Each row was made from one walk, in order. Every step used is in the known rows, and no mark comes twice. Write each row's walk.
Known rows
nupu -> nivigir: -0.11 -0.41 -1.74 0.35 -0.57 0.26 0.93 1.54 1.66 -0.99 1.71 -0.88 -0.80
 -0.21 1.43 0.88 -0.01 0.21 -0.61 1.61 -2.74 0.43 1.57 -0.62 1.81 1.27
 0.45 0.42 1.06 0.46 0.08 -3.08 -0.81
nupu -> nivigir -> rifes: -0.63 -0.09 -1.66 0.69 -0.21 0.59 0.16 1.23 1.08 -0.39 1.04 -1.14 -1.97
 -0.25 2.04 0.95 -0.27 0.06 -0.02 1.00 -2.56 0.11 1.43 -0.13 1.93 1.48
 0.51 0.09 1.39 0.05 -0.23 -2.92 -0.81
kesas -> vedon -> lavif -> rifes -> nivigir -> nupu: -1.96 0.31 0.55 1.25 -1.50 0.25 -1.00 0.00 0.02 -0.13 -0.44 -1.28 -2.58
 0.38 -0.44 -0.78 -0.17 -0.65 0.90 1.04 -5.58 0.61 -0.40 -1.24 2.88 0.88
 0.61 0.49 0.22 -0.60 -0.38 -1.86 0.82
bage -> goza -> lavif -> rifes -> kesas -> vedon: -1.83 1.06 -0.46 1.81 -1.72 2.04 -0.81 1.53 1.01 -2.10 0.09 -1.07 -0.84
 2.55 0.96 1.28 1.38 -0.45 1.28 1.29 -3.28 1.31 1.23 0.71 0.32 0.76 0.93
 -1.34 0.27 0.26 0.19 -3.08 -0.15
lofet -> nivigir -> vedon -> kesas: -2.16 0.01 -1.81 0.89 -0.62 0.60 0.66 -0.15 -0.01 -2.60 2.46 -0.85 0.02
 -0.18 1.14 -0.25 -0.25 -0.62 0.38 2.59 -2.56 1.17 -0.06 0.63 2.19 1.84
 0.35 2.56 1.03 -0.84 -0.86 -1.57 -0.55
bage -> goza -> lavif: -1.58 -0.38 -1.13 1.69 -1.49 0.76 1.02 1.65 2.76 -1.52 0.31 -1.13 -0.32
 1.64 1.79 0.85 1.69 -1.27 0.21 1.34 -2.08 0.36 1.23 0.92 1.01 0.10 1.33
 0.71 0.11 0.66 -0.72 -2.96 -0.63
vedon -> nivigir -> rifes -> lavif: -1.61 0.84 -1.45 0.95 -0.51 -0.52 0.68 0.18 -0.47 -0.10 -0.21 -1.63
 -1.14 -0.18 1.79 0.36 -0.10 -0.26 3.05 0.82 -4.70 0.71 1.21 0.79 2.08
 0.48 0.43 1.92 1.21 -0.50 -0.96 -0.51 -1.34
goza -> bage: -0.46 -0.07 -1.22 0.75 -1.10 0.29 1.13 1.20 2.18 -0.35 0.43 -1.33 -0.14
 0.82 0.20 0.72 0.53 -0.35 0.00 1.74 -3.49 0.64 1.95 -0.01 2.09 0.47
 0.41 1.42 -0.43 0.30 -0.79 -1.52 -1.48
bage -> goza -> lavif -> rifes -> kesas -> vedon -> nivigir -> nupu: -2.37 0.91 -0.03 1.89 -1.78 1.87 -1.37 1.33 1.22 -2.10 -0.36 -1.15 -0.97
 1.03 1.28 1.23 0.75 0.05 1.73 1.04 -4.26 0.51 0.86 1.04 1.70 0.30 0.46
 -0.69 0.03 -0.79 -0.70 -2.21 0.62
bage -> goza -> lavif -> rifes: -1.55 -0.13 -0.63 2.04 -1.92 1.56 0.37 2.14 2.24 -1.66 0.11 -0.56 -0.77
 1.99 1.10 1.13 1.62 -1.21 0.64 1.59 -2.30 -0.11 1.37 -0.16 1.61 0.55
 1.19 -0.31 0.73 0.00 -0.27 -2.72 0.13
nupu -> nivigir -> vedon: 0.43 -0.23 -2.53 1.30 -0.72 1.24 0.20 1.12 1.21 -1.11 2.08 -1.48 -0.65
 -0.98 1.75 -0.06 -0.58 0.60 -1.09 2.16 -2.57 1.27 0.83 0.04 1.31 1.86
 0.43 0.05 1.58 0.12 -0.51 -2.69 -0.69
lavif -> rifes -> nivigir: -0.57 0.67 -0.22 1.18 -1.21 0.16 0.33 1.32 0.43 -0.99 -0.42 0.12 -0.82
 0.85 -0.14 0.40 0.48 -0.37 1.30 1.42 -4.30 0.22 1.39 -1.32 1.79 1.45
 0.28 0.51 1.02 -0.27 1.35 -1.74 -0.53
lofet -> nivigir -> rifes -> lavif -> goza: -4.64 0.67 -1.95 0.08 -0.24 -0.77 0.76 1.29 -0.37 -0.98 -0.21 -1.29
 -2.10 1.55 1.34 0.69 -0.37 0.21 1.96 0.78 -2.59 1.62 0.80 0.15 1.54
 1.96 -0.10 2.01 1.23 0.21 -0.16 -1.59 -0.94
bage -> goza -> lavif -> rifes -> kesas: -1.39 0.94 -0.64 1.72 -1.36 2.02 0.26 2.41 1.71 -1.77 -0.52 -0.14 -0.71
 2.06 0.75 1.84 1.60 -0.54 1.35 1.06 -2.80 0.08 1.41 0.27 0.26 0.75 0.61
 -1.14 0.63 0.03 0.59 -2.65 -0.44
lavif -> goza: -1.54 0.25 -1.14 0.33 -0.85 -0.73 1.20 2.27 1.02 -1.29 0.62 -1.49 -0.45
 0.95 -0.04 1.03 0.43 -1.05 0.41 1.02 -2.66 0.84 1.25 0.03 1.37 1.10
 0.97 1.62 0.95 0.80 -0.53 -2.51 -0.37
lofet -> nivigir: -2.66 -0.17 -1.35 0.49 -0.54 -0.49 1.66 0.86 0.87 -1.62 1.13 -0.04 -0.37
 0.87 1.57 0.65 0.51 0.02 0.29 2.01 -2.76 0.20 1.19 -0.33 1.79 1.66 0.60
 2.48 0.26 0.03 -0.41 -1.55 -1.04
nivigir -> rifes -> kesas -> vedon -> lavif: -1.58 1.04 -0.41 0.88 -0.30 0.50 -0.38 -0.27 -1.05 0.03 0.22 -2.17 -2.49
 0.46 0.80 0.71 0.25 -0.95 2.07 0.29 -4.70 1.07 -0.57 0.87 0.77 0.76
 1.47 0.42 0.40 0.02 -1.37 -1.60 -0.65
rifes -> lavif: -1.59 0.72 -1.63 0.21 -0.71 -0.55 1.71 0.47 0.91 -0.54 0.39 -1.77 -0.89
 0.68 1.09 -0.04 0.31 0.06 1.27 1.43 -4.38 1.47 1.75 0.06 1.27 0.71 0.60
 1.38 0.82 0.69 -0.18 -1.59 -2.10
bage -> goza -> lavif -> rifes -> nivigir: -1.09 0.28 -0.39 2.13 -1.92 1.23 -0.29 1.93 1.72 -1.40 -0.95 0.15 -0.77
 2.09 0.57 0.75 1.49 -1.16 1.22 1.24 -2.69 0.31 1.14 -0.21 1.35 0.72
 0.46 -0.17 0.59 -0.03 1.20 -2.82 0.08
lavif -> rifes -> nivigir -> nupu: -1.65 0.56 -0.01 0.98 -1.01 0.17 0.00 0.96 1.26 -0.91 -0.77 -0.12 -1.60
 0.15 0.04 -0.20 0.01 0.11 0.63 1.23 -4.68 -0.25 1.56 -1.43 2.74 1.24
 0.10 0.10 0.61 -0.78 0.68 -1.87 -0.31
kesas -> vedon -> lavif -> rifes: -1.14 0.13 -0.02 1.28 -1.56 0.40 0.00 0.35 -0.42 -0.49 1.00 -1.76 -1.64
 0.92 -0.13 0.41 0.31 -1.24 0.88 1.67 -4.65 0.67 -0.12 -1.10 2.22 0.93
 1.60 0.70 0.90 -0.32 -1.25 -1.61 0.90
goza -> lavif: -1.28 -0.12 -1.17 1.03 -0.66 0.49 1.12 1.64 1.69 -1.04 1.03 -1.27 -0.65
 1.17 1.39 1.68 1.08 -0.69 -0.01 1.20 -3.21 0.27 1.18 0.85 2.06 0.36
 0.60 0.93 0.73 0.46 -0.54 -2.75 -1.14

Write each row's walk
-0.74 1.31 -0.91 0.91 -0.12 0.28 0.35 1.05 -0.57 -0.69 -0.17 -0.79 -0.79
 -0.37 1.33 1.68 0.37 -0.45 2.94 0.31 -4.36 -0.22 1.04 1.03 0.95 0.90
 0.56 1.33 0.78 -0.63 -0.56 -0.76 -1.12 => vedon -> nivigir -> rifes -> kesas
-2.30 1.11 -0.20 1.24 -1.06 1.51 -1.30 1.41 0.19 -1.61 0.40 -1.23 -1.25
 0.61 0.76 1.99 0.18 0.66 1.49 0.92 -5.40 0.45 0.91 0.91 2.61 0.73 -0.31
 -0.47 0.50 -1.01 -0.41 -1.99 0.33 => goza -> lavif -> rifes -> kesas -> vedon -> nivigir -> nupu
-0.47 0.57 -0.72 2.12 -1.16 2.09 -1.04 1.06 0.08 -1.97 0.99 -0.72 -0.63
 0.86 -0.31 0.66 -0.03 -1.15 1.18 1.68 -3.70 1.19 -0.33 0.74 2.71 1.28
 -0.63 0.02 1.92 -1.14 0.90 -2.48 0.01 => goza -> lavif -> rifes -> nivigir -> vedon -> kesas
-1.27 0.73 -0.40 0.46 -0.64 0.13 0.50 0.25 -0.43 -0.44 0.62 -2.12 -1.24
 0.63 0.12 0.72 0.41 -0.71 1.46 0.87 -4.98 1.42 -0.34 0.33 0.37 0.61
 1.20 0.99 -0.03 0.52 -0.93 -1.84 -0.69 => rifes -> kesas -> vedon -> lavif
-2.01 0.41 -2.28 0.01 -0.28 -0.05 0.14 2.10 0.32 -0.24 0.38 -2.12 -2.56
 0.48 1.05 0.76 -0.97 0.29 1.05 0.32 -2.66 1.87 1.23 0.11 1.47 1.47
 -0.10 0.20 2.02 0.71 0.41 -3.09 -0.77 => nupu -> nivigir -> rifes -> lavif -> goza
-4.34 0.81 -0.84 0.41 -0.41 0.13 -0.68 1.16 -1.68 -0.86 0.10 -1.45 -2.70
 1.65 0.29 1.38 -0.06 -0.66 2.08 0.21 -3.32 1.51 -1.21 0.67 0.57 1.86
 0.64 1.76 0.38 -0.05 -0.87 -1.85 0.50 => lofet -> nivigir -> rifes -> kesas -> vedon -> lavif -> goza
-1.01 1.55 -0.41 0.72 -0.86 0.89 -0.21 0.86 -0.41 -1.65 0.59 -1.13 -0.95
 1.25 0.19 1.01 0.39 0.38 1.40 1.43 -4.73 1.28 1.54 -0.21 0.84 1.57 0.80
 -0.76 0.66 -0.02 0.42 -2.05 -0.71 => lavif -> rifes -> kesas -> vedon
-0.30 0.34 -1.48 1.17 -0.82 0.73 0.47 -0.02 0.49 -2.10 2.09 -2.00 0.07
 -0.59 0.63 -0.44 -0.12 -1.38 0.40 2.00 -3.32 1.22 0.47 0.99 2.06 0.84
 0.94 1.52 1.22 -0.35 -1.14 -1.73 -0.84 => nivigir -> vedon -> kesas
-2.40 0.75 -1.72 -0.14 -0.75 -0.96 1.41 1.93 0.64 -0.86 0.09 -2.24 -0.93
 1.33 0.04 0.31 -0.03 -0.34 1.32 0.99 -3.39 1.96 1.39 0.05 1.02 1.05
 0.43 1.48 0.99 1.09 -0.07 -2.22 -1.28 => rifes -> lavif -> goza
-0.75 0.22 -1.18 1.46 -1.02 0.13 -0.15 1.55 -0.34 -0.45 -0.24 -1.54
 -1.13 0.10 -0.92 -0.39 -0.34 -1.63 1.03 1.05 -3.33 1.90 -1.63 0.20 0.61
 1.32 0.56 1.73 1.13 0.13 -0.59 -1.80 0.54 => rifes -> nivigir -> vedon -> lavif -> goza
-0.87 0.19 -0.95 1.27 -0.52 -0.15 0.61 0.59 -0.01 -0.53 0.45 -1.05 -0.89
 -0.41 1.70 1.00 0.44 -0.90 2.04 0.85 -3.95 -0.37 1.09 0.61 2.22 0.75
 1.06 2.24 0.97 -0.83 -1.44 -0.91 -0.61 => vedon -> nivigir -> rifes
-2.35 0.17 0.08 2.10 -1.86 1.29 -0.57 1.52 2.67 -1.35 -1.29 -0.13 -1.71
 1.48 0.79 0.17 1.00 -0.53 0.40 1.05 -3.28 -0.19 1.24 -0.35 2.27 0.57
 0.23 -0.53 0.21 -0.27 0.58 -2.91 0.22 => bage -> goza -> lavif -> rifes -> nivigir -> nupu
-3.46 0.78 -0.76 0.68 -0.06 0.29 -0.19 -0.35 -1.35 -0.57 0.37 -1.00
 -2.50 0.98 1.41 0.89 0.18 -0.25 2.11 0.63 -4.03 0.95 -0.92 0.51 0.92
 1.57 0.70 1.46 0.05 -0.30 -1.01 -1.24 -0.27 => lofet -> nivigir -> rifes -> kesas -> vedon -> lavif
-2.47 0.93 -1.58 0.85 -1.37 -0.04 -1.23 0.98 -0.70 0.07 -0.26 -3.00
 -1.03 1.20 0.18 0.64 -0.79 -0.32 2.60 0.76 -4.17 3.01 1.00 1.54 2.44
 0.54 -0.12 2.01 0.12 -0.03 -1.16 -0.93 -0.49 => kesas -> vedon -> nivigir -> rifes -> lavif -> goza -> bage
-3.92 0.65 -0.93 0.50 -0.81 0.92 -1.09 1.28 -0.75 -0.19 -0.27 -1.52
 -2.40 1.85 -0.40 1.60 -0.37 -0.48 1.59 0.36 -3.21 2.06 -0.90 0.84 1.12
 1.45 0.05 1.71 -0.64 -0.15 -1.06 -1.41 0.18 => lofet -> nivigir -> rifes -> kesas -> vedon -> lavif -> goza -> bage
-0.72 0.37 -0.66 2.66 -2.05 2.51 -1.19 1.07 0.85 -2.53 0.29 -0.70 -0.31
 1.30 0.09 -0.15 0.75 -1.90 1.38 1.84 -2.50 1.20 -0.11 0.90 1.77 0.71
 0.16 -0.17 1.25 -0.91 0.68 -2.69 0.52 => bage -> goza -> lavif -> rifes -> nivigir -> vedon -> kesas
-1.73 1.47 -0.21 0.84 -1.09 0.80 -0.78 0.78 -0.28 -1.57 0.28 -1.08 -0.87
 -0.24 0.46 0.90 -0.10 0.65 1.83 1.27 -5.77 0.47 1.32 -0.06 2.23 1.06
 0.27 0.10 0.33 -1.18 -0.56 -1.20 0.08 => lavif -> rifes -> kesas -> vedon -> nivigir -> nupu
-1.03 0.51 -1.04 0.62 -0.15 1.13 -0.91 0.42 -0.71 0.28 0.91 -1.92 -2.89
 -0.07 1.16 1.16 -0.56 -0.13 1.10 0.30 -4.05 1.14 -0.48 0.30 0.82 1.19
 0.74 -0.45 0.94 0.15 -0.60 -2.72 -0.12 => nupu -> nivigir -> rifes -> kesas -> vedon -> lavif
-1.89 0.16 -0.63 0.82 -1.16 -0.47 -0.11 -0.10 0.70 -1.16 0.95 -2.17
 -0.61 -0.60 1.46 -0.14 -0.05 -0.02 0.61 1.66 -5.02 0.69 1.13 0.68 2.90
 0.52 0.91 2.09 -0.09 -0.58 -1.95 -1.51 -0.23 => kesas -> vedon -> nivigir -> nupu
-1.68 1.40 -0.82 0.87 -0.24 0.58 -0.40 -0.13 -0.67 -0.81 0.36 -2.03
 -1.75 0.68 1.48 0.65 0.30 -0.02 1.65 0.45 -4.23 1.33 1.28 1.29 0.67
 1.17 1.00 -0.25 0.40 0.33 -0.53 -2.11 -1.51 => nivigir -> rifes -> kesas -> vedon
-0.08 -0.76 -2.30 1.34 -1.38 1.67 -0.53 2.64 1.41 0.17 1.21 -2.08 -1.23
 -0.17 -0.78 0.65 -1.01 -0.54 -0.95 1.58 -2.24 1.83 -1.01 -0.12 1.51
 1.26 -0.06 0.89 0.96 0.15 -1.30 -2.46 0.65 => nupu -> nivigir -> vedon -> lavif -> goza -> bage
-1.14 1.33 -0.48 1.34 -1.22 1.49 -0.82 1.79 -0.78 -1.72 0.71 -0.87 -0.38
 1.34 0.60 2.65 0.61 0.02 2.26 1.12 -5.12 0.92 0.82 0.97 1.75 0.84 -0.15
 -0.06 0.91 -0.74 0.07 -1.94 0.07 => goza -> lavif -> rifes -> kesas -> vedon -> nivigir
-2.12 0.94 -0.58 0.78 -0.74 0.98 -1.15 1.41 -0.42 0.45 -0.57 -2.68 -2.28
 1.55 -1.04 1.42 -0.25 -1.14 1.79 -0.11 -3.82 2.04 -0.56 1.11 0.93 0.74
 0.59 0.63 -0.23 0.29 -1.24 -1.78 -0.04 => nivigir -> rifes -> kesas -> vedon -> lavif -> goza -> bage
-0.63 1.52 -0.39 1.11 -1.13 0.72 -0.44 1.01 -1.21 -1.55 0.70 -0.75 0.01
 0.59 0.10 1.46 0.30 0.14 2.56 1.50 -5.42 0.86 1.11 0.03 1.24 1.28 0.50
 0.38 0.68 -0.84 -0.03 -1.16 -0.17 => lavif -> rifes -> kesas -> vedon -> nivigir
-2.75 0.99 -1.42 0.61 -0.96 -0.70 -0.71 0.69 -1.64 -0.57 0.19 -2.98
 -1.30 0.85 1.06 0.32 -0.59 -0.51 3.01 0.63 -4.28 2.57 0.62 1.39 1.83
 0.99 0.52 2.05 1.13 0.02 -1.15 -1.34 -0.25 => kesas -> vedon -> nivigir -> rifes -> lavif -> goza
-1.22 0.48 -0.83 1.52 -1.02 -0.11 -0.68 -0.29 -0.74 -0.70 0.93 -1.97
 -0.75 -0.03 2.03 0.52 0.09 -0.78 2.03 1.17 -4.38 0.88 0.93 1.26 2.46
 0.90 1.36 1.97 0.63 -0.58 -1.78 -1.25 -0.34 => kesas -> vedon -> nivigir -> rifes
-2.40 1.16 -0.45 0.48 -0.45 0.12 -0.75 1.03 -1.26 -0.33 -0.14 -2.49
 -2.62 1.15 -0.29 1.26 0.02 -1.31 2.04 -0.29 -3.92 1.68 -0.77 1.02 0.38
 1.08 1.35 0.66 0.67 0.48 -1.11 -2.18 0.32 => nivigir -> rifes -> kesas -> vedon -> lavif -> goza
-0.94 0.85 -1.56 0.46 -0.18 1.25 -1.03 0.50 -0.26 -0.70 1.19 -1.86 -2.21
 0.18 1.99 1.07 -0.43 0.87 0.71 0.65 -3.54 1.39 1.25 0.86 0.83 1.74 0.50
 -1.08 0.92 0.29 0.34 -3.25 -0.96 => nupu -> nivigir -> rifes -> kesas -> vedon
-0.67 0.37 -1.05 3.29 -2.05 2.33 -1.01 1.53 1.26 -1.72 -0.56 -0.43 -0.59
 1.28 0.98 -0.41 0.95 -0.90 0.73 1.87 -2.42 1.27 0.40 0.42 1.00 1.27
 0.42 -0.68 1.01 -0.45 0.53 -2.46 0.24 => bage -> goza -> lavif -> rifes -> nivigir -> vedon
-1.92 0.90 -0.54 0.16 -0.71 -0.14 0.08 1.70 -0.75 -0.81 0.34 -2.31 -1.35
 1.32 -0.91 1.30 0.24 -1.17 1.44 0.47 -4.17 1.96 -0.71 0.57 -0.01 0.84
 1.06 1.10 0.41 0.88 -0.81 -2.43 0.18 => rifes -> kesas -> vedon -> lavif -> goza
-0.96 0.47 -0.48 1.57 -1.13 0.98 -0.13 2.04 0.87 -0.97 -0.30 0.08 -1.16
 1.67 0.10 1.58 0.88 -0.50 0.96 1.29 -3.94 0.19 1.05 -0.36 2.31 1.07
 -0.25 -0.08 1.13 -0.31 1.49 -2.57 -0.45 => goza -> lavif -> rifes -> nivigir
-0.92 0.47 0.25 1.43 -1.58 0.40 -0.61 0.31 -0.83 -0.18 -0.07 -1.05 -1.72
 1.09 -0.59 -0.15 0.17 -1.25 1.60 1.35 -5.16 1.10 -0.46 -1.24 2.00 1.00
 0.73 0.90 0.57 -0.38 0.14 -1.65 0.66 => kesas -> vedon -> lavif -> rifes -> nivigir
-1.13 0.08 -0.78 1.42 -1.10 1.14 0.66 2.11 1.41 -1.23 0.77 -0.64 -1.17
 1.61 0.75 1.99 0.82 -0.56 0.36 1.57 -3.46 -0.15 1.40 -0.39 2.59 0.85
 0.42 -0.18 1.32 -0.25 -0.04 -2.59 -0.21 => goza -> lavif -> rifes
-1.98 1.02 -1.36 1.11 -0.83 -0.34 -0.23 -0.78 -1.30 -0.22 0.31 -2.67
 -1.22 0.21 2.07 -0.14 -0.23 -0.21 3.00 1.08 -5.09 2.09 1.08 1.31 2.22
 0.66 0.80 1.90 0.87 -0.36 -1.33 -0.76 -1.04 => kesas -> vedon -> nivigir -> rifes -> lavif
